What can hang from each mark
beni: kagegep
gumaki: vodok
koge: denu
vodok: koge pimo
fino: denu
kagegep: koge mesi pimo
denu: beni fino pimo
pimo: vodok

Known rows, with every way that one mark hangs from another
vodok(koge pimo): [ 2.04 -1.15  1.24 -0.69 -1.53  0.79 -3.01  2.39 -1.88 -0.28 -1.82  4.41
  0.07  1.82  0.37 -5.11 -0.56  2.02  0.15]
beni(kagegep(pimo)): [-2.46  0.34  1.45 -1.31  0.24 -0.83 -2.96  2.27  0.87 -0.77 -1.26  2.06
 -0.18 -0.84  0.09 -2.39 -2.94 -1.42  2.20]
gumaki(vodok(koge(denu(beni fino)) pimo)): [ 0.10  0.50  0.79  0.44 -4.58  5.73 -5.02  4.04 -2.96  1.81 -0.60  3.51
 -2.71  1.87  1.40 -4.50 -1.63  3.42 -2.53]
pimo(vodok(koge)): [ 2.71 -0.08 -0.90 -0.44 -1.68 -0.16 -2.42  0.44  0.53 -1.89 -0.93  5.54
 -0.37  1.05 -0.06 -4.62 -1.88  2.77  1.36]
gumaki(vodok(koge(denu(beni fino)))): [-0.70  0.90  0.51  0.22 -3.98  6.03 -3.93  2.55 -1.66  0.68  0.41  2.57
 -2.49  0.58  1.50 -4.40 -1.92  3.56 -1.40]
gumaki(vodok): [-2.53 -0.77  2.33 -2.05 -1.73  1.73 -1.62  0.35  1.62 -0.47 -0.77  0.53
 -1.12 -0.42  0.09 -1.66 -1.91  0.85  0.22]
beni(kagegep(mesi pimo(vodok))): [-1.43  0.84  0.31  0.87 -0.39 -2.09 -2.44  0.86  0.72 -1.74 -2.02  5.01
 -1.68 -0.24 -0.84 -1.91 -5.67 -0.99  1.11]
kagegep(koge(denu(beni)) mesi pimo(vodok)): [-4.30  3.62 -0.79  4.08 -2.29  1.93  1.06  0.78 -1.30  0.50 -0.95  7.65
 -4.39  0.80 -0.98 -4.21 -3.59  1.23  3.20]
koge(denu(beni(kagegep) fino)): [ 0.01  1.44 -0.95 -1.12 -2.68  2.46 -4.43  3.02  0.89  0.36  1.49  1.30
 -1.92  0.67  2.22 -1.83 -1.64  0.58 -1.58]
kagegep(mesi pimo(vodok(koge))): [ 0.42  1.15 -0.39  2.15 -0.79 -0.10 -1.44  0.50 -1.78 -1.27 -2.58  7.32
 -1.39  0.43 -1.19 -5.41 -4.41  1.72  2.53]
beni(kagegep(koge(denu) mesi pimo(vodok))): [-4.71  1.68  1.59  2.73 -0.94 -0.25 -1.91  0.91 -0.85 -2.25 -2.07  7.29
 -3.66  0.00 -1.55 -3.42 -3.78  0.34  2.13]
koge(denu(pimo(vodok))): [ 0.66  1.53 -1.26  0.52 -3.19 -0.38 -5.18  1.25  2.16  0.61 -0.69  3.53
 -2.43  0.72 -0.70 -2.87 -1.94  2.60  0.44]
kagegep(pimo): [-2.02  1.22  0.23 -1.17 -0.19  0.04 -1.11  1.53  0.53  1.06 -1.39  2.42
 -0.48 -0.76 -0.22 -3.02 -1.53 -0.16  3.69]
pimo(vodok): [ 1.29  0.60 -1.50 -1.62 -1.78 -1.25 -1.67  0.19  2.72 -0.65 -0.38  3.59
 -1.01  0.53 -0.09 -1.77 -1.56  1.30  1.35]
koge(denu(beni(kagegep))): [-0.60  0.36  0.70 -0.66 -2.29  1.21 -2.31  3.03  1.82 -0.44  0.98  1.60
 -1.41  0.83  1.06 -1.82 -2.00  0.30 -1.12]
kagegep(koge(denu(beni pimo)) mesi): [-4.03  2.35  0.80  4.21 -2.89  3.21 -1.56  0.32 -2.79  0.68 -0.01  4.24
 -3.79  1.44  0.55 -4.84 -2.97  1.41  1.15]
koge(denu(beni pimo(vodok))): [ 0.78  2.29 -2.35  1.63 -4.22  0.69 -3.93  1.98  1.85  1.47  0.46  3.59
 -2.96  1.24  0.20 -2.85 -3.43  2.39  0.20]
fino(denu(beni pimo(vodok))): [ 3.05  2.27  0.60  1.68 -3.43  0.64 -4.33  1.17  2.28  0.60 -0.07  4.55
 -2.09  1.19  0.79 -1.72 -2.62  2.24  0.08]
fino(denu(beni pimo(vodok(koge)))): [ 4.61  1.74  1.18  2.64 -3.39  1.65 -5.09  1.51  0.17 -0.67 -0.53  6.41
 -1.44  1.67  0.78 -4.27 -3.10  3.78 -0.10]
koge(denu(beni(kagegep) fino pimo(vodok))): [ 0.90  2.36 -2.69  0.90 -4.15  1.02 -7.97  2.77  1.04  0.71  0.93  2.90
 -3.17  1.00  1.71 -1.88 -4.38  1.32 -1.54]
kagegep(koge(denu) mesi): [-3.59  1.00  2.00  1.46 -1.26  1.91  0.11 -0.46 -1.33 -0.90 -0.93  4.77
 -2.86  0.84 -0.48 -4.04 -0.17  1.51  1.28]

Rows
[ 0.81  0.40  0.92  0.97 -2.23  1.83 -5.67  1.99 -1.23  0.01 -1.04  3.41
 -1.11  0.96 -0.03 -5.96 -0.90  3.35  0.38]  vodok(koge(denu(pimo)))
[-5.46  2.35  1.53  1.89 -0.47  2.32 -3.78  1.37 -2.77 -0.73 -1.51  4.80
 -3.34 -0.42  0.20 -3.86 -2.26 -0.21  1.92]  beni(kagegep(koge(denu(fino)) mesi pimo))
[ 0.36  2.54 -2.14 -0.95 -3.10  3.32 -2.69  2.39  0.60  2.27  1.38  1.75
 -2.14  0.83  1.93 -2.54 -0.12  1.65 -0.09]  koge(denu(beni fino))
[ 2.39  0.33 -0.56  0.06 -2.45  0.70 -3.08  1.52  1.01 -1.43 -0.94  6.00
 -1.36  1.10 -0.79 -4.76 -0.59  3.87  0.31]  pimo(vodok(koge(denu)))
[-3.32  2.74 -0.45  1.00 -2.34  3.00 -5.92  0.72 -1.61  1.29 -0.29  2.86
 -3.10  0.28  1.11 -4.66 -0.07  2.31  2.15]  kagegep(koge(denu(fino pimo)))
[-5.59  2.21  2.03  2.42 -0.42  1.86  0.16  0.51 -2.12  0.24 -1.99  5.52
 -3.09 -0.03 -1.18 -4.74 -1.08  0.75  3.54]  kagegep(koge(denu) mesi pimo)
[-5.49  0.92  2.31  0.05  0.61  0.18 -1.95  1.24 -0.93 -1.70 -1.37  3.90
 -1.15 -0.79  0.10 -3.77 -2.42 -1.12  4.17]  beni(kagegep(koge pimo))
[ 1.50  2.27 -3.33 -0.41 -2.82  0.03 -6.83  0.30  0.78  1.10 -0.36  2.80
 -1.90  0.39  1.11 -2.73 -3.02  1.62  1.08]  denu(fino pimo(vodok))
[-2.01  2.69 -2.16  1.85 -3.12  1.30 -6.37  0.74 -0.93 -0.72  0.79  4.25
 -3.10  0.85  2.35 -3.15 -5.22  0.43  1.41]  denu(beni(kagegep(koge)) fino pimo(vodok))
[ 2.53  1.62 -2.44  1.48 -3.32  1.49 -8.13  2.00 -1.62 -1.06  0.47  4.44
 -1.59  1.33  2.34 -4.40 -6.12  1.64 -0.47]  denu(beni(kagegep) fino pimo(vodok(koge)))
[ 0.92  2.75 -1.81  2.28 -1.93  1.90 -4.20  1.65 -2.24  0.28 -2.13  7.30
 -2.76  0.47 -0.67 -5.60 -2.76  2.99  1.33]  kagegep(mesi pimo(vodok(koge(denu(fino)))))
[-4.45  0.67  3.04  2.84 -1.40  1.03 -4.67  0.37 -1.82 -1.94 -1.17  3.96
 -3.06  0.66 -0.09 -4.06 -3.14  0.48 -0.14]  beni(kagegep(koge(denu(pimo)) mesi))
[-0.59  2.93 -2.59  0.38 -2.73  1.09 -4.91  3.66  1.18  1.05  0.20  4.20
 -2.86 -0.06  0.87 -1.79 -3.86  0.48  0.66]  koge(denu(beni(kagegep(pimo(vodok))) fino))
[ 1.88 -0.54  1.35 -0.16 -2.25  1.61 -3.60  3.37 -1.38  0.34 -1.70  4.72
 -0.84  2.13 -0.24 -5.22  0.92  3.14 -0.80]  vodok(koge(denu) pimo)
[-4.97  3.48  0.41  2.13 -0.90  3.05 -2.02  0.68 -2.98  1.17 -1.56  5.10
 -3.61 -0.28 -0.03 -4.65 -0.85  1.02  3.31]  kagegep(koge(denu(fino)) mesi pimo)
[ 0.03 -0.34  1.93 -0.61 -3.52  4.46 -6.24  3.36 -2.53  0.97 -1.86  3.38
 -2.19  1.22  0.51 -4.52 -0.11  3.71 -2.34]  gumaki(vodok(koge(denu(fino)) pimo))
[-4.52  2.25  0.15  3.29 -1.20  0.30 -0.10  0.49 -1.56 -1.76 -0.94  6.90
 -3.15  0.64  0.00 -3.04 -6.44 -1.13  2.83]  denu(beni(kagegep(koge mesi pimo(vodok))))
[-0.03  0.35  0.94  1.97 -0.34 -0.79 -3.24  1.19 -1.72 -3.00 -2.51  6.94
 -1.06  0.27 -0.93 -4.57 -5.78  0.39  1.16]  beni(kagegep(mesi pimo(vodok(koge))))
[-5.32  2.00  1.53  2.00  0.24  1.12  0.76 -0.59 -2.60 -0.14 -2.06  5.15
 -2.12 -0.32 -0.58 -4.55 -2.36 -0.46  4.60]  kagegep(koge mesi pimo)
[ 2.31  0.48 -0.17 -0.68 -2.65  2.69 -5.73  3.47 -2.47  1.23 -1.38  4.38
 -1.39  1.80  0.92 -5.21  1.20  3.33 -1.22]  vodok(koge(denu(fino)) pimo)
[-1.11  0.65  0.91  1.99 -2.00  0.55 -3.80  1.04 -1.15 -0.57  0.10  1.61
 -1.71  1.08  1.45 -2.45 -6.40 -1.10 -1.17]  denu(beni(kagegep(mesi)) pimo)
[-1.33 -0.08  2.08  0.60 -3.51  4.78 -1.75  2.43 -0.74 -0.25  0.01  2.90
 -1.93  0.76  0.35 -4.67 -2.32  3.23 -1.13]  gumaki(vodok(koge(denu(beni))))
[-0.42 -1.77  3.18 -0.87 -2.34  2.50 -3.49  2.22 -2.05 -0.54 -2.30  3.35
 -0.81  1.20 -0.02 -4.45 -1.88  2.38 -1.02]  gumaki(vodok(koge pimo))
